Each row was made from one walk, in order. Every step used is in the known rows, and no mark comes twice. Write each row's walk.
Known rows:
ronam-zomif-risi: [ -2.9  27.3   7.1  53.2 -21.8  16.7 -29.7  39.6 -24.7 -26.7  -0.9 -21.8
  -4.8 -28.3  11.1 -12.7  -3.6  -3.5  30.0  -1.3 -16.7 -12.8 -34.2  24.3]
zomif-pufe: [ -3.8  29.0  14.9  36.5 -29.4   6.9 -25.2  36.2 -25.8   3.1  14.0 -31.3
 -18.1   3.8   5.5  -8.5   0.4  -5.5  12.6  -2.9 -19.9   3.5 -14.4  20.3]
bupo-zomif-pufe-nolu: [  3.4  34.5  23.7  50.9 -36.7  22.2 -21.4  47.6 -27.7  16.1  19.5 -34.5
 -11.0   9.9   1.4 -25.9  33.4  -2.7  26.0  -0.9 -37.3  -1.4 -19.6  15.0]
sumad-zomif-pufe-nolu: [ -0.1  26.4  24.3  55.9 -34.3  22.6 -22.4  54.5 -29.4   8.6  13.3 -33.3
 -15.6  10.0  -1.1 -28.8  22.1  -9.0  27.5  -5.3 -41.1   0.6 -15.0  22.0]
pufe-nolu-bupo-zupopa-sumad: [ -2.7  35.0  27.6  53.3 -23.6  22.2 -31.0  42.1 -25.8  26.7  12.3 -15.4
 -17.8   1.4   6.1  -4.8  46.5  -0.4   9.0   8.9 -16.2  -8.4 -30.8  29.8]
bupo-zomif-pufe: [  0.3  40.0  16.5  36.4 -29.8  15.8 -25.6  39.4 -24.0  23.0  19.3 -32.8
 -17.5   2.5   4.6  -2.2  23.5  -4.3  22.6   2.0 -23.2  -3.1 -18.8  13.7]
nolu-bupo-zupopa-sumad: [ -4.6  34.8  24.4  47.2 -20.9  21.1 -32.4  38.3 -24.3  27.0  12.1 -13.4
 -19.4  -3.1   6.9   2.6  41.5  -0.5   5.7  10.6 -12.7  -8.6 -30.0  28.4]
sumad-zomif-pufe-nolu-bupo: [  0.6  23.6  25.0  48.5 -27.9  13.4 -25.1  56.5 -24.5   0.2  16.3 -27.4
 -19.4  29.9   2.1 -14.3   0.7  -4.7  30.6 -22.6 -31.5 -19.0 -33.8  40.0]
zomif-risi: [ -7.0  32.6   6.6  54.9 -25.6  18.1 -28.1  33.6 -23.4  -1.9   3.3 -16.3
 -12.8 -21.6  14.4  -9.9  -1.2  -2.3  17.7  -2.2 -23.3  -2.6 -41.7   8.3]
zupopa-sumad-zomif-risi-nolu-pufe: [-14.3  40.2  34.4  49.7 -26.2  36.1 -23.8  41.4 -32.3  29.9   6.7 -22.4
 -17.3 -24.9   7.1   2.0  30.1 -14.8  30.9 -17.2 -22.3   3.0 -21.9  37.3]
sumad-zomif: [ -7.9  18.6  13.3  34.6 -20.8  39.1 -28.5  46.2 -22.6  16.5   9.8 -16.5
 -19.7 -18.7  -5.1  -3.6  15.8 -12.0  20.4   5.7 -46.2  -5.1 -12.0   8.4]
bupo-zupopa-pufe-nolu-sumad-zomif-risi: [ -7.3  38.6  18.7  85.6 -29.8  21.9 -37.8  55.8 -29.5  13.1  -2.4 -18.0
 -26.3  -8.7   6.0 -11.4  16.4 -10.1  37.7  -6.6 -29.5  -5.1 -48.9  20.7]
zupopa-pufe-nolu-bupo-zomif-risi-gulab: [  1.5  39.6  12.0  48.5 -30.4   8.5 -16.3  42.0 -33.2  31.0   3.8 -24.6
  -8.3  -6.9  15.0  -8.3  31.1  -9.8  32.5 -14.3 -31.7 -20.0 -27.8  21.0]
nolu-bupo-zupopa: [  4.2  30.7  17.3  54.4 -24.0  16.4 -28.2  31.8 -23.8  14.6  24.6 -14.4
 -19.4   9.2  -2.4   9.0  12.0   2.2   6.5  -6.4 -20.7  -9.0 -21.6   8.9]
zupopa-sumad-zomif-risi-nolu-bupo: [ -6.9  34.1  24.5  42.5 -18.7  32.8 -21.1  46.9 -24.2  17.9   5.2  -9.0
 -15.1  -5.9   9.4   2.8  20.6  -6.7  32.6 -24.2 -29.4 -23.3 -48.4  41.6]
sumad-zomif-risi-zupopa-pufe-nolu-bupo: [  0.1  30.6  26.2  49.8 -28.5  23.1 -32.1  59.3 -28.0   8.4  11.7 -22.5
 -18.9  23.6   6.7 -15.8   4.9  -8.5  30.3 -27.7 -34.5 -24.3 -47.2  40.9]
sumad-zomif-risi-nolu-bupo: [ -5.0  31.3  21.4  42.1 -19.9  32.4 -19.7  44.4 -23.9  12.2   8.4  -9.8
 -14.3  -4.2   6.7   3.1   9.9  -6.1  32.6 -28.6 -33.6 -22.4 -44.7  34.5]
pufe-nolu-bupo-zomif-risi-zupopa: [  8.5  47.6  16.6  56.7 -30.2  28.0 -18.8  41.7 -31.9  35.1  18.1 -20.0
 -12.5 -14.6   7.9  -7.3  13.7  -9.5  16.6 -14.5 -31.6 -18.6 -38.1   1.0]
bupo-zupopa: [  2.4  30.9  13.9  53.0 -26.6  23.6 -26.9  24.9 -25.5  18.8  22.8 -15.0
 -15.6 -10.1  -3.9   3.4  23.8   0.9  -0.8   8.4 -25.8   4.4  -8.8  -7.8]
zupopa-pufe-nolu-sumad-zomif-risi-gulab: [ -4.6  31.6  12.5  59.4 -31.2   6.9 -18.8  47.5 -36.7  24.8  -5.4 -22.7
 -15.5 -15.2   9.8 -12.8  22.1 -15.9  33.5 -11.2 -35.6 -11.5 -21.6  22.4]
sumad-zomif-pufe: [ -4.9  28.7  17.4  44.5 -26.4  16.6 -27.0  49.1 -26.5  12.8  10.2 -31.3
 -24.3   2.3   0.9  -6.3   7.6 -13.3  24.6  -4.6 -28.5   0.1 -12.6  23.8]
nolu-bupo: [ -3.6  18.6  14.8  25.5 -21.7  15.4 -27.3  37.7 -19.0  -5.1  17.6 -15.7
 -16.0  11.0   4.0   0.9 -11.1   1.0  13.6 -13.4 -26.5 -19.7 -33.2  27.0]
pufe-nolu-bupo: [  0.0  18.9  21.2  38.6 -27.4  17.9 -24.2  46.2 -22.1  -5.4  18.8 -20.4
 -12.8  20.4   2.3 -14.7   0.5   1.5  20.2 -16.6 -34.1 -19.2 -34.8  30.2]
zomif-pufe-nolu-bupo-zupopa: [  7.6  34.2  23.6  67.7 -29.4  12.1 -25.7  40.6 -27.5  14.5  25.0 -22.5
 -19.7  22.8  -2.0  -2.6  17.6   0.9  14.1 -12.6 -21.3  -7.5 -22.9  16.9]
risi-zupopa-sumad: [ -5.0  34.6  21.2  27.9 -23.6  29.6 -25.1  35.5 -29.4  34.7   9.8 -15.2
 -13.9 -26.3   8.2  -6.9  34.5  -9.1  -3.4  13.2 -22.6  -6.2 -21.0  16.8]

Write each row's walk:
[  1.8  40.2  25.8  48.0 -37.3  35.1 -31.2  50.2 -32.8  23.4  13.4 -27.0
  -9.8   2.1   6.3 -29.0  35.3  -8.2  22.0  -7.8 -42.2  -7.4 -33.6  16.8] -> bupo-zomif-risi-zupopa-pufe-nolu
[-10.0  40.1  22.5  47.0 -21.4  50.5 -16.3  39.8 -28.8  31.2  -1.4  -7.6
  -9.3 -40.2   8.2  -4.3  45.9 -11.5  30.5  -9.8 -39.5  -5.2 -34.4  21.0] -> zupopa-sumad-zomif-risi-nolu
[ -4.5  36.2  25.9  62.4 -40.0  16.6 -35.5  50.3 -32.2  15.5   7.8 -21.0
 -21.9  -0.1   0.2 -18.8  19.2  -3.8  28.1  -2.3 -32.2  -7.6 -44.5  19.2] -> bupo-zomif-risi-zupopa-pufe-nolu-sumad
[ -2.9  29.1   9.8  62.0 -30.2   5.8 -12.7  43.9 -35.7  23.7  -3.0 -21.3
 -13.8 -21.1   7.7 -11.4  18.6 -14.0  31.4  -8.8 -36.6 -11.1 -17.4  14.5] -> pufe-nolu-sumad-zomif-risi-gulab
[ -8.6  32.1  14.7  78.2 -28.4  21.2 -31.3  53.5 -27.1   5.8  -2.8 -17.2
 -23.2 -16.8   6.0 -13.8   6.9  -8.9  37.0  -4.2 -32.5  -6.4 -47.1  16.4] -> pufe-nolu-sumad-zomif-risi
[ -2.2  29.1  27.3  56.7 -33.0  23.5 -24.2  57.2 -29.9  14.5   9.9 -32.8
 -16.5   8.6   1.5 -29.2  33.3  -9.6  27.6  -1.3 -36.9   0.0 -18.6  29.4] -> zupopa-sumad-zomif-pufe-nolu
[-10.2  34.5  17.3  75.5 -29.3  22.3 -37.6  56.9 -28.2   7.4  -5.1 -18.6
 -24.6 -10.9   7.9 -15.1  10.1 -10.6  39.0  -6.7 -32.0  -6.9 -51.0  24.3] -> zupopa-pufe-nolu-sumad-zomif-risi
[ -5.2  39.9  19.9  81.5 -22.8  25.9 -31.9  56.7 -26.7  19.6  -1.3 -17.0
 -22.1  -9.4  11.7  -9.4  27.6  -9.7  34.7  -5.6 -25.1 -11.8 -50.4  27.9] -> pufe-nolu-bupo-zupopa-sumad-zomif-risi
[ -7.9  29.7  21.8  50.5 -18.9  39.6 -32.7  50.0 -25.4  36.3   6.6 -14.5
 -23.9 -19.1  -2.2   0.4  46.8 -12.5  18.7  15.0 -34.1  -4.1 -16.5  17.5] -> bupo-zupopa-sumad-zomif
[ -7.1  29.6  21.3  38.0 -19.7  42.2 -28.2  51.8 -28.1  39.6   5.9 -15.4
 -22.0 -25.7  -0.3  -3.5  36.0 -17.9  15.6   9.8 -38.6  -9.1 -16.5  17.5] -> risi-zupopa-sumad-zomif
[ -4.0  39.4  28.5  54.8 -23.6  20.8 -25.6  54.1 -29.3  31.6   8.3 -26.8
 -26.3   5.8   3.2   0.4  33.2 -14.1  29.9 -10.3 -21.2  -5.9 -21.2  40.1] -> risi-nolu-bupo-zupopa-sumad-zomif-pufe
[  3.9  35.3  20.1  33.9 -27.4  32.7 -25.2  44.8 -19.4  25.8  25.1 -21.4
 -11.2   7.3   0.8  -2.9  34.9   2.1  29.3  -1.9 -39.0 -23.0 -34.9  12.7] -> pufe-nolu-bupo-zomif
[-11.2  18.0  16.9  47.7 -25.1  28.1 -32.7  50.3 -24.5  13.6   5.9 -14.4
 -27.9 -16.3  -9.2  -1.4   9.3 -10.7  26.6   6.7 -41.3  -5.8 -21.3  13.0] -> nolu-sumad-zomif
[-10.7  36.0  13.6  64.2 -20.9  28.7 -32.3  50.3 -24.7  16.6  -5.3 -15.6
 -20.1 -25.5  13.4  -8.1  21.6 -11.1  29.5   2.9 -26.6  -7.1 -45.4  22.2] -> zupopa-sumad-zomif-risi
[-12.4  37.8  31.1  48.4 -27.4  35.6 -22.1  38.9 -31.9  24.5  10.1 -22.9
 -16.4 -23.4   4.4   2.6  19.5 -14.2  31.0 -21.5 -26.5   3.7 -18.7  30.0] -> sumad-zomif-risi-nolu-pufe
[ -7.1  28.3  19.6  53.7 -29.4   8.9 -30.0  52.0 -27.9  11.8   7.4 -29.7
 -30.1   4.2  -2.1  -4.7   2.4 -12.2  29.0  -4.0 -25.3  -0.3 -19.0  26.9] -> nolu-sumad-zomif-pufe
[  1.4  43.0  22.6  36.3 -27.9  18.5 -21.4  42.7 -24.5  27.1  19.7 -29.6
 -17.2  10.1   5.1   3.0  25.1  -4.7  30.5 -13.3 -23.9 -12.5 -27.0  26.8] -> risi-nolu-bupo-zomif-pufe
[  0.6  26.6  22.5  50.0 -36.4  16.2 -21.0  45.5 -29.0   1.4  16.0 -33.5
 -11.4  11.1   2.1 -30.3  17.2  -3.4  19.4  -4.5 -34.7   3.0 -16.4  19.8] -> zomif-pufe-nolu
[ -1.4  26.3  28.1  49.4 -26.7  14.2 -26.8  59.3 -25.0   6.0  12.9 -26.8
 -20.1  28.3   4.8 -14.8  11.6  -5.4  30.5 -18.4 -27.4 -19.6 -37.2  47.4] -> zupopa-sumad-zomif-pufe-nolu-bupo
[ -6.1  23.7  23.7  60.3 -39.2   2.7 -28.2  46.0 -29.6  -2.2  10.2 -25.4
 -22.7   6.7  -3.7 -20.4   3.8  -0.6  23.4   0.3 -27.6   1.1 -28.8  21.2] -> zomif-pufe-nolu-sumad
[  6.7  30.8  21.8  63.5 -28.1  18.3 -26.2  37.5 -25.9  13.8  25.3 -17.4
 -17.2  15.9  -3.3  -1.7  19.5   2.5  11.1  -8.9 -26.1  -8.7 -23.0  11.1] -> pufe-nolu-bupo-zupopa
[ -3.9  36.1  24.9  56.8 -23.9  13.3 -30.4  55.4 -27.7  24.7   8.9 -29.5
 -29.1  12.0   3.7  -0.7  23.3 -13.0  26.7  -5.4 -17.4  -5.9 -21.9  38.5] -> nolu-bupo-zupopa-sumad-zomif-pufe
[ -4.9  29.8  26.7  57.8 -20.6  37.4 -31.6  57.8 -26.1  33.6   8.0 -16.4
 -24.2  -5.1  -2.2  -4.3  46.0 -11.7  25.2   6.2 -35.2 -10.6 -23.5  27.1] -> pufe-nolu-bupo-zupopa-sumad-zomif
[ -5.4  34.4  20.8  35.4 -29.2  27.8 -44.6  35.6 -27.5  16.9  13.8 -19.6
 -18.4   4.8   3.7  -3.9  28.0  -4.6   7.0   1.0 -26.1   1.5 -22.4  18.2] -> bupo-zupopa-pufe
[-11.4  44.3  35.8  59.8 -26.6  35.4 -24.1  40.5 -33.7  35.9   9.4 -21.9
 -18.9 -22.8   5.2   5.6  36.4 -14.3  29.5 -17.3 -19.7   4.7 -20.0  33.4] -> bupo-zupopa-sumad-zomif-risi-nolu-pufe
[ -5.4  40.1  19.5  37.0 -28.9  32.7 -40.0  46.9 -32.8  24.9   5.0 -21.0
 -19.4  -8.2  10.2 -10.0  13.6 -16.8  15.1 -12.2 -31.8  -8.6 -35.0  22.4] -> sumad-zomif-risi-zupopa-pufe
[-11.7  23.9  19.8  36.4 -18.3  40.5 -32.0  51.8 -23.3  27.7   2.8 -15.3
 -21.6 -22.0   0.6  -4.6  38.0 -13.4  20.6  15.0 -37.9  -6.6 -19.4  23.0] -> zupopa-sumad-zomif
[-11.6  22.8  21.7  45.1 -24.9  38.9 -25.7  48.6 -27.0  23.1   4.7 -10.4
 -24.0 -24.7  -9.9   0.2  23.2 -12.3  31.2  -0.3 -46.9  -5.7 -20.4  15.2] -> risi-nolu-sumad-zomif
[  1.1  23.6  23.6  45.1 -29.5   8.9 -24.3  50.2 -24.3  -4.8  18.2 -27.6
 -16.2  30.6   4.3 -15.5  -2.8  -0.9  24.7 -22.0 -27.3 -17.5 -34.7  38.5] -> zomif-pufe-nolu-bupo
[ -4.5  31.7  20.2  38.2 -21.4  27.5 -18.7  38.1 -23.4   7.3  10.3  -9.7
 -11.3  -3.4   9.1   2.0   6.4  -2.3  26.8 -28.1 -29.2 -21.0 -45.5  32.7] -> zomif-risi-nolu-bupo
[ -5.0  31.8   8.1  50.1 -24.0  10.5 -13.9  40.9 -33.6  30.6  -4.9 -19.3
 -12.3 -28.5  13.3  -5.2  27.3 -15.7  25.0  -3.1 -30.9 -11.5 -16.0  17.7] -> zupopa-sumad-zomif-risi-gulab
[ -7.0  39.9  16.8  75.2 -20.0  24.7 -33.5  52.6 -25.2  20.1  -1.8 -14.4
 -23.8 -13.6  12.3  -2.0  22.2  -9.9  31.4  -4.2 -21.3 -12.0 -49.5  26.5] -> nolu-bupo-zupopa-sumad-zomif-risi
